Each row was made from one path, in order. Every step used is in the known rows, and no mark comes twice. Write each row's path.
(in the rows, 128 means zero)
Known rows
sesi/leset/nesopuz/donapo/nibe: [145 109 124 156 106 145 113 133 163  85 125 132  92 149 127 140 118]
mugakon/nibe: [128 171 113 150 110 143 122 129 155 109 136 143  82 152 184 168 131]
falud/nibe/mugakon/sesi: [102 181 115 151  61 145 143 143 139 116 138 168  90 150 151 188 135]
donapo/nibe: [134 146 114 136 112 130 104 141 152  83 143 129  73 154 167 156 137]
donapo/nibe/mugakon/sesi/leset/nesopuz: [116 145 122 128  60 134 111 144 177  93 131 174 102 140  99 161  85]
leset/nesopuz/donapo/nibe/mugakon: [143 129 123 141 105 164 103 166 143  97 146 154  76 148 143 144 142]
mugakon/sesi/leset/nibe/donapo: [121 161 113 148  69 116 140 118 211  81 124 136 132 147 147 153  81]
falud/nibe/donapo: [122 171 113 170  81 160 133 130 124  92 132 132 102 150 233 157 127]
mugakon/sesi/falud: [114 152 119 138  87 139 140 135 165 117 131 145  92 150  80 180 126]
nesopuz/leset/nibe/mugakon/sesi: [112 178 110 156  70 122 124 160 190  99 151 157  95 152 123 154 126]
nesopuz/donapo: [143 129 115 182 117 149 125 155 150 101 133 119  73 160 158 158 157]
nibe/donapo: [130 153 112 172  89 155 113 152 152  85 134 131  92 148 207 145 119]
sesi/mugakon/nibe: [115 180 121 150 100 140 141 121 163 120 129 142  80 151 169 159 116]
leset/nesopuz/donapo: [147 121 116 177 122 184 121 152 141 100 130 140  90 145 150 136 155]
falud/nibe/mugakon/sesi/leset: [ 94 170 118 163  40 126 154 131 167 111 127 170  95 151 137 195 102]
nesopuz/donapo/nibe: [149 129 121 148 121 134 106 145 146  91 141 113  69 162 149 158 152]
donapo/nibe/mugakon: [122 153 117 131  88 127 105 164 157  91 150 152  63 152 170 165 127]

Which path is each row?
[116 164 119 118  77 125 102 156 160  99 145 158  77 151 122 180 121] | donapo/nibe/mugakon/sesi
[132 170 108 174  89 137 114 147 172  73 146 123 109 153 206 124 121] | nesopuz/leset/nibe/donapo
[109 175 124 140  62 151 154 116 133 116 127 140 117 149 139 181 111] | mugakon/sesi/falud/nibe/donapo
[116 146 125 172  57 157 155 137 149 119 121 172 107 145 112 174 114] | falud/nibe/mugakon/sesi/leset/nesopuz/donapo
[102 162 120 145  68 143 163 145 138 120 145 169  75 152 153 187 129] | sesi/falud/nibe/mugakon
[102 160 118 159  45 155 152 131 157 110 123 188 114 136 129 173 101] | falud/nibe/mugakon/sesi/leset/nesopuz
[112 166 114 153  70 142 122 166 165 110 137 166  79 147 129 178 126] | nibe/mugakon/sesi
[103 156 116 165  49 120 134 155 191 106 129 166  83 149 115 183  92] | nibe/mugakon/sesi/leset
[140 123 127 144  95 142 112 128 168  95 120 136 108 149  84 156 115] | mugakon/sesi/leset/nesopuz/donapo/nibe
[115 171 111 128  80 127 140 149 195 101 146 169  99 146 130 167 125] | leset/nibe/mugakon/sesi
[102 159 121 134  64 134 142 161 168 125 140 169  79 147  84 191 115] | nibe/mugakon/sesi/falud
[123 129 125 173  66 157 133 160 177 112 123 169  99 144  89 163 106] | nibe/mugakon/sesi/leset/nesopuz/donapo
[137 118 126 152  83 140 115 157 169  92 135 155  78 148 128 152 108] | sesi/leset/nesopuz/donapo/nibe/mugakon
[122 139 128 144  64 106 117 152 182 103 133 140  75 160  92 186 100] | nesopuz/donapo/nibe/mugakon/sesi/leset
[105 174 118 138  64 118 145 155 191 112 153 162  93 154  80 168 116] | nesopuz/leset/nibe/mugakon/sesi/falud
[120 153 110 145  83 107 149 114 215  90 126 145 116 149 113 164 104] | mugakon/sesi/leset/nibe
